Known rows, with every step that occurs
b/y/a/q/x/j: [-1.08  0.14  4.00  1.56  0.14 -2.70 -3.17  1.41 -2.25 -3.23  1.92  0.62
  0.31 -4.07 -0.08 -1.07  0.76  0.70  5.90 -6.93  6.44]
u/y/a/q/b: [-3.28  0.45  2.92 -2.15 -0.74 -1.61 -3.93  3.92 -7.57 -1.84  1.21  2.48
 -0.71 -5.72 -2.83  3.07 -3.70  1.84  3.21  2.45  4.07]
y/a/q/z: [-1.80 -0.94  3.25 -1.59  0.93 -3.13 -2.55  1.78 -0.96 -1.05  1.67 -0.02
  2.10 -3.30 -3.93  1.77 -4.12  1.79  2.46 -2.96  5.40]
u/y/a: [-1.59  0.23  3.10 -2.76 -0.35  0.60  0.04  0.44 -5.19  0.16  0.13  0.31
 -1.55 -3.01  1.27  2.41 -2.37  1.71  5.58  1.52  3.85]
x/q/z/s: [-3.77 -0.57  4.00 -2.00 -1.70 -3.56 -0.75  1.25 -0.40  1.90  1.85  4.55
  3.59 -0.65 -3.51 -1.39  3.64  4.14  1.58  0.68  1.73]
s/z/q/b: [-2.70  1.21  3.74 -3.30  1.49 -0.38 -4.52  3.31 -4.82  0.00  4.28  2.09
  2.12  0.98 -5.30  1.08  3.59  3.78  1.63  3.86  1.02]
x/j/z: [-1.19  0.12  0.24 -2.18 -1.25 -0.13 -1.77  0.52 -2.07  2.00  0.45 -0.75
 -4.12  0.65  1.68 -1.99  4.74  4.28  3.26 -0.88  2.73]
q/b/y: [-0.71  0.31  1.36 -0.91  0.92 -4.99 -3.60  1.26 -4.18 -1.17  0.34  4.06
 -0.64 -0.01 -2.51  0.26 -0.75  0.93  1.91 -3.84  2.86]
x/j/z/s: [-2.24  0.11  2.05 -3.00 -2.39  1.48 -1.27  0.98 -1.96  1.98  0.04  1.84
 -1.43  3.36 -0.43 -1.98  5.94  4.37  3.82  5.01  1.78]
j/z/s: [-3.28  0.38  1.50 -4.93 -0.87  2.40 -0.80  1.72 -0.69  1.44  0.63  3.17
  0.06  5.48 -2.00 -0.75  2.85  2.73  2.85  5.30  0.87]
b/y/a/q/z: [-2.16 -0.87  3.27 -0.03  0.73 -3.69 -2.77  0.98  0.56 -3.16  1.21  2.25
  1.91 -3.75 -4.93  0.87 -1.98  1.74  2.76 -8.45  5.49]
z/s: [-1.83  0.17  3.11 -2.30 -0.43  0.73  0.14  1.03 -2.32  0.84 -0.26  2.58
  2.20  3.43 -2.64  1.06  0.93  2.44  3.49  6.06  0.93]
t/q/x: [-1.13  1.01  2.26 -3.85  3.54 -1.35 -3.64  1.80 -3.84  0.24  1.41  0.74
 -0.60  1.89  1.61 -0.36 -0.31  0.56  1.26 -5.35  3.65]
y/a/q/z/s: [-2.97 -0.88  4.94 -2.12 -0.21 -1.52 -2.01  2.15 -0.82 -0.86  1.40  2.63
  4.71 -0.51 -6.06  1.68 -3.26  1.89  3.34  2.98  4.55]
u/y/a/q/z/j: [-5.47 -0.87  3.77 -1.96 -2.88 -1.73 -3.71  2.69 -2.36 -0.61  0.45  2.65
  4.43 -7.74 -2.88  2.82 -1.58  4.78  3.14  0.48  4.58]
x/j/z/q/a: [-5.79 -0.33  0.33 -5.35  0.51 -2.12 -3.86  1.69 -3.64 -0.44  2.06 -0.02
 -0.69 -0.75 -1.25 -2.16  5.71  3.19  3.64 -0.39  3.09]
y/a/q: [-1.86 -0.35  3.30 -0.50  0.60  1.34 -1.35  1.81 -1.31 -1.31  1.13 -1.23
 -0.23 -0.65 -1.63  2.67 -2.95  1.77  5.31 -1.29  3.40]
a/q/b/y/u: [-2.09  0.30  3.51  1.06  1.92 -4.41 -3.64  2.22 -3.64 -4.97  2.72  2.99
  1.03 -2.50 -3.74 -0.29 -1.28  4.16  3.23 -3.28  3.02]
a/q/z: [-2.34 -0.32  1.27 -1.06  0.20 -3.94 -3.32  2.73 -1.38 -1.41  1.11  1.40
  2.49 -4.54 -5.70  1.29  0.28  3.80 -0.64 -1.68  2.97]
x/q: [-2.62 -0.07  2.18 -0.35 -0.75 -0.46 -0.18  0.90 -0.97  1.59  1.60  0.70
 -0.90 -0.99  0.92 -0.50  3.89  3.80  3.66 -3.25  0.70]
t/q: [-1.16  0.41  2.30 -2.85  2.32  0.61 -2.16  0.79 -2.65  1.12 -0.42 -0.44
 -2.36  2.20  0.89  1.32  1.64  2.70  1.91 -4.93  1.84]
x/j/z/q/b: [-4.56  0.62  0.72 -5.54 -0.94 -3.20 -5.31  2.43 -4.97 -0.68  2.19  1.10
 -0.94  0.79 -1.11 -1.70  4.43  4.16  2.97  1.06  2.05]

Rows
[-6.46 -0.16 -0.18 -7.15  2.01 -1.15 -3.67  2.34 -2.83 -1.33  2.89  1.44
  0.96  1.48 -2.77 -0.93  2.55  1.68  2.44 -0.06  2.05]	j/z/q/a
[-4.94  0.52  0.74 -4.47 -1.36  0.11 -2.46  1.04 -1.48 -0.77  1.49 -0.90
 -1.09  0.61  0.53 -1.63  7.11  5.29  4.31 -0.71  1.31]	x/j/z/q
[-1.47  0.75  0.40 -3.37  0.09 -2.33 -3.39  1.52 -3.65  1.05  2.24  0.39
 -2.57  0.04  2.57 -3.47  3.05  1.91  2.45 -1.09  4.57]	q/x/j/z
[-1.89  0.30  3.49 -1.71  1.85 -0.72 -2.59  2.75 -2.52 -1.89  2.99 -0.10
  1.69 -1.14 -0.64  1.07 -4.67 -0.70  4.54 -1.35  5.37]	y/a/q/x
[-3.45 -0.33  2.98 -1.82 -1.12 -2.00 -2.64  3.02 -1.23 -1.14  0.65  3.99
  5.10 -1.56 -7.57  1.05  1.17  4.11  0.06  4.22  2.14]	a/q/z/s
[-0.03 -0.30  3.35 -1.48  1.68 -4.49 -2.87  0.43 -3.73 -0.63  0.87  2.76
 -1.27  1.11 -1.18  0.80 -4.57 -1.09  4.86 -5.13  5.31]	q/b/y/a
[-4.12  0.07  2.77 -4.42 -0.36 -3.46 -4.52  0.84 -3.09 -2.19  2.54  1.75
 -1.73  1.13 -0.29 -2.04  2.34  1.83  6.49 -5.80  4.47]	x/j/z/q/b/y/a
[-4.21  1.04  1.97 -3.02 -1.71  0.47 -3.88  3.46 -5.17 -2.04  2.95  0.85
 -2.41 -6.00  1.53 -1.53  2.17  2.52  4.58 -0.42  5.73]	u/y/a/q/x/j/z
[-2.02 -0.26  3.09  1.04  0.35  0.53 -1.63  1.05  0.32 -3.10  0.63  0.83
 -0.06 -1.52 -2.47  1.86 -1.04  1.59  5.58 -6.65  3.58]	b/y/a/q
[-2.66  1.17  3.70 -2.33  1.31  3.09 -1.67  1.98 -1.72 -0.52  3.63  0.02
  2.01  0.95 -3.86  1.34  6.80  5.05  3.23  2.76  0.15]	s/z/q
[-5.53  0.78  0.25 -6.46  0.14  1.08 -2.29  1.77 -0.41 -1.59  2.24  0.43
  0.42  2.71 -0.91 -0.58  3.92  3.88  3.63 -0.50  0.12]	j/z/q
[-4.24  1.18  2.09 -4.75  1.87 -2.60 -2.61  2.03 -3.36 -2.56  3.11  0.94
  4.12  0.04 -0.56 -0.29  0.35  1.48  3.55  0.72  2.02]	z/q/x
[-3.41  0.95  2.62 -2.80  0.20 -3.50 -2.84  1.43 -4.64 -1.78  2.26 -0.35
  2.87 -1.68  0.78 -1.42  3.26  2.99  4.59  0.51  3.10]	z/q/x/j
[-0.40  0.78  2.98 -1.89  1.93 -2.50 -3.73  1.07 -5.23  0.96  0.85 -0.55
 -2.13 -0.34  3.08 -1.58  2.74  1.85  1.95 -5.47  4.50]	t/q/x/j
[-3.70 -0.82  1.86 -1.18  1.09 -2.76 -1.54  1.42 -3.30  1.65  2.11  1.66
 -0.47 -2.25 -0.58 -0.75  2.19  1.53  2.64 -2.98  2.68]	x/q/a
[-3.83 -1.51  4.13  0.16 -1.21 -3.29 -3.58  1.27  2.35 -1.34  0.44  3.02
  4.84 -3.61 -3.95  1.54 -1.48  3.18  3.97 -7.54  5.13]	b/y/a/q/z/j
[-1.99 -0.48  4.27 -0.36  0.23 -4.13 -2.52  0.51 -2.42  0.14  2.62  3.29
 -1.69 -0.51  0.21 -0.65 -0.99  0.29  5.69 -8.72  4.17]	x/q/b/y/a
[-5.54  0.92  0.16 -5.70  0.38 -3.18 -5.17  2.41 -2.18 -3.57  2.25  4.56
 -0.11  2.07 -3.33 -1.39  3.30  2.64  2.34 -4.44  1.13]	j/z/q/b/y
